Each row was made from one walk, in order. Every step used is in the known rows, and no mark comes twice. Write each row's walk.
Known rows
bonusi babi babilab bezi: [ 33.1 -13.8   2.0 -12.2 -10.9  11.9   5.3 -11.6 -16.9 -22.7  -1.9 -16.0
 -11.3 -24.3  -9.1   9.2  -9.6   3.1  10.2]
babilab suru podo: [ 13.0   3.8 -34.1   3.0  23.0 -20.8 -15.4  19.6  36.7  10.3 -10.0  17.9
   1.5  12.1  19.9 -11.9 -10.3 -14.2  -3.3]
babi babilab: [ 14.1 -24.2   4.2   6.1  -8.6   3.3  -0.2   4.2  11.5 -17.1  -6.9   2.1
  -9.6 -27.7 -17.7  11.9 -25.1 -13.6  -2.4]
babi babilab suru: [ 25.3 -33.3 -14.7  -7.3  -5.3 -13.0 -13.7   4.4  32.8  -8.3   5.8 -14.7
 -17.9   5.9  -5.7  34.0 -18.5 -14.8 -12.5]
bezi bonusi babi babilab suru podo borab: [ 13.1  -6.9 -14.7  10.6  27.9 -11.2 -24.5  24.2  34.5   2.2 -13.0  15.8
  -1.4  12.0  16.0 -22.2 -20.8   2.4 -15.3]
babi babilab bezi: [ 24.9 -10.5  -1.4 -13.6  -8.3   6.4   4.2 -26.3  -3.5 -15.0  -9.6  -8.4
  -6.6 -11.5  -8.1  18.9 -20.3  -7.5   3.2]
suru podo borab: [  9.3  31.9 -14.5  20.0  23.9  -5.6  -9.4  31.6  39.7  14.4 -43.8  44.4
   9.0   1.0  28.1 -46.0 -38.7   2.4  -9.2]
podo borab: [  8.3  27.2   1.6  16.6   5.9   3.2  -5.7  28.9  21.9   8.4 -42.0  30.9
  -1.3   1.4  17.2 -30.3 -39.5  16.2 -14.1]
feriger babilab: [ -9.1  13.0  -1.3  10.4  -7.6  -8.8   7.8  13.2  28.3   1.7  -8.9  -1.3
 -10.1 -14.7  22.3 -42.1  10.6 -16.9 -10.3]
suru bonusi feriger babilab bezi: [  1.0   6.8  -6.3  -8.1 -16.8  -2.5  15.0 -22.9 -11.1   5.3   7.9  -5.3
   9.0   1.9  11.4  -8.5   9.5  -1.5   7.9]
feriger babilab suru bonusi: [-12.6  -1.5 -13.8   0.0  -8.7  -8.4  -5.4 -12.0  11.5  19.0  38.2  -5.1
 -11.7  10.3  18.1   6.6  -2.8 -25.8   0.2]
bezi bonusi: [-36.0  -1.1  17.0  14.1  13.9   1.7 -15.0  -5.7 -38.2  -6.4  -2.3   9.0
   4.7   3.4  -8.5 -15.3   6.7  16.8  -5.2]
bonusi feriger babilab bezi: [ 10.0   6.6  -6.1  -8.6 -15.3  -6.6  15.3  -9.3   3.3  -1.4 -11.8  -9.2
   8.2   2.4  12.7 -18.5  13.3   5.1   0.4]
feriger babilab suru bonusi bezi: [-15.1  14.2   0.6  -4.7  -1.6  12.0  12.5 -17.3  -0.3  13.7  17.9 -16.4
  -2.3   0.1  15.3  -0.3   2.5 -23.0   9.9]
babilab suru bonusi: [ -6.9  -1.8 -12.3  -0.3  -6.1  -1.6 -10.6 -11.3 -10.0  16.3  32.0   6.6
  -6.6  11.7   4.5  24.5 -18.8  -9.9   6.7]
feriger babilab suru: [  7.1  -3.8 -19.4  -4.8  -4.4 -20.5  -7.5  12.8  45.2   6.8   3.9 -16.9
 -17.8  16.4  26.3 -11.0   9.5 -18.5 -19.2]
babi babilab bezi bonusi suru: [  8.0  -9.0  15.8 -13.8   5.1   6.8  13.8  -2.9  -3.1 -12.5  -0.4 -18.7
  -1.0  -0.4 -38.4  41.0   1.0  -4.4  -3.1]
bonusi suru: [ 22.0  14.2   5.4  -0.8  -4.3   5.3  22.0  42.6  24.7  -1.1 -19.5   2.7
  -5.1 -15.5 -26.5  21.4 -13.4  -2.1   0.0]
suru babilab: [  2.4   0.1   0.5   3.8 -21.4   8.4 -10.6  -7.6  18.1  11.2  -2.0  27.4
  -2.3  -9.8  16.8  14.1   6.4  -6.0   9.1]

Which walk is each row?
[ -5.1  -5.3  13.9  -4.4 -12.7  10.0  -1.0  -2.4  18.1   8.9   8.6  12.3
  -0.2  -0.8 -10.6  41.4  21.0  -7.4   4.5]  bezi bonusi suru babilab
[ -3.0  15.3 -10.7  -3.6  26.8 -10.0  10.4  10.9  29.2   4.7  -6.9   2.8
   8.7   3.5  -1.9 -13.1  17.5 -21.3  -0.6]  feriger babilab bezi bonusi suru podo
[-14.3 -18.7   9.8  -0.6 -11.6   0.7  -7.1 -21.7 -40.5  -1.9   2.3  10.9
  27.1  16.8 -14.1  19.7  23.7  32.5   8.3]  suru babilab bezi bonusi feriger
[ -0.9 -37.1  18.2  10.2  -1.7   9.1  -7.8   7.9 -25.4 -30.1  13.0 -12.1
 -11.4 -32.3 -27.1   0.2   1.1   6.5   2.0]  bezi bonusi babi babilab
[ -2.4   5.3 -20.8  13.7  25.1 -24.3 -17.5  25.6  46.8  17.0 -20.7  22.3
  13.8  32.4  28.5 -37.0  -7.1   4.1 -21.5]  bezi bonusi feriger babilab suru podo borab
[ 22.9 -13.9   2.2 -11.5 -13.4  15.5   4.8 -24.7 -28.1 -16.3  17.7 -13.8
 -10.1 -25.1 -10.7  20.1 -13.8  -3.5  17.7]  suru bonusi babi babilab bezi
[  7.4  19.7  -5.6 -10.9  -7.4  -2.5  11.5 -18.2  10.0   0.5 -11.6 -11.5
  -7.2  -1.2  24.4 -24.9   9.0  -9.2  -3.1]  feriger babilab bezi
[-17.5  -3.1  -2.0  13.0 -19.6  -8.3  13.7   8.3   2.7   8.6  15.5   6.0
  10.0  -9.3   5.0 -22.2  11.9  -5.6   3.4]  suru bonusi feriger babilab
[ 11.2 -16.4 -19.7  -2.9 -11.0 -25.4  -2.7  20.0  37.8   5.2   4.0 -13.6
  -3.7  20.1  13.9  -3.1  14.4  -2.7 -15.1]  bonusi feriger babilab suru
[-14.4 -14.6  10.4   3.0  -1.5  -2.5  -2.9  -9.8 -52.4  -8.5  -7.1   5.1
  27.7  13.8 -20.8   5.5  12.9  39.6   3.8]  babilab bezi bonusi feriger
[-31.2   5.3  11.3  -3.4   9.5  -2.3  -4.9 -33.9 -26.4  -4.6   3.6 -13.3
   1.1  13.8  11.0 -23.6  25.8   2.8  -7.4]  feriger babilab bezi bonusi
[ 12.3  31.0  -7.3   3.1  31.2  -2.8  -0.4  21.0  34.0  13.1 -36.6  25.5
  11.3  15.5   7.8 -18.3 -23.9   2.4  -9.7]  babilab bezi bonusi suru podo borab
[  2.7   9.3  14.5 -11.7   8.1   6.9  13.0   2.8 -10.4  -4.6  -5.6 -12.2
   2.1   6.2 -30.2  28.5   6.9   6.5  -2.2]  babilab bezi bonusi suru
[  5.0  -3.8  -4.9   4.4  -8.0   6.9  -8.3  16.0 -29.5  -0.1  32.7  -3.6
 -14.0 -14.2   0.9   3.5  -2.1  10.1  14.8]  babilab suru bonusi babi
[ -2.3  -4.8   3.8  -6.9  -2.5  18.2   7.9 -22.9  -8.8   4.1  19.2 -14.8
  -2.3  -5.8  -6.6  28.1 -15.8 -21.4  14.3]  babi babilab suru bonusi bezi
[ -0.8 -19.2 -10.6   5.5 -16.0  -7.2  -2.3   6.9 -21.5  10.0  20.7  13.3
  17.5  11.9 -13.8  29.5  -9.5  16.9  10.4]  babilab suru bonusi feriger
[ -8.3  -0.3  16.3   2.4   5.5  12.3  -7.7  -0.1 -59.6 -18.3   5.5 -10.7
  -3.1 -12.2  -6.5 -20.2  21.6  33.1   9.9]  babilab bezi bonusi babi
[-13.3   1.8  15.0   1.8   2.8   6.2  -2.8  -0.1 -42.7 -16.9  10.8 -20.7
  -8.0 -12.1   5.0 -34.6  34.6  21.1   4.3]  feriger babilab bezi bonusi babi
[-23.7  -2.9  13.1  -7.5   0.3   8.3 -16.9 -47.6 -34.7   1.1   8.1   4.5
   6.2  16.5   6.3  13.2  22.9   9.6   4.7]  suru babilab bezi bonusi
[-18.1  24.2  13.9   5.9  -0.7  27.7  16.1 -13.9 -31.7   7.7   2.4   4.3
   7.7 -18.5  -0.9  -2.2 -13.4  -6.9  22.0]  suru bonusi bezi
[ -3.4  10.0  12.6 -12.0   6.0   1.5  18.0   2.9   5.7  -3.0  -1.2 -21.4
  -2.3   5.9 -18.4  13.1  19.7  -4.9  -6.5]  feriger babilab bezi bonusi suru
[ -7.8   5.7  18.3   1.5   8.0   5.0  10.6  23.8  -3.0  -4.4  -6.1  -2.8
   1.0  -2.0 -33.4  20.8   4.9   6.3  -4.8]  bezi bonusi suru
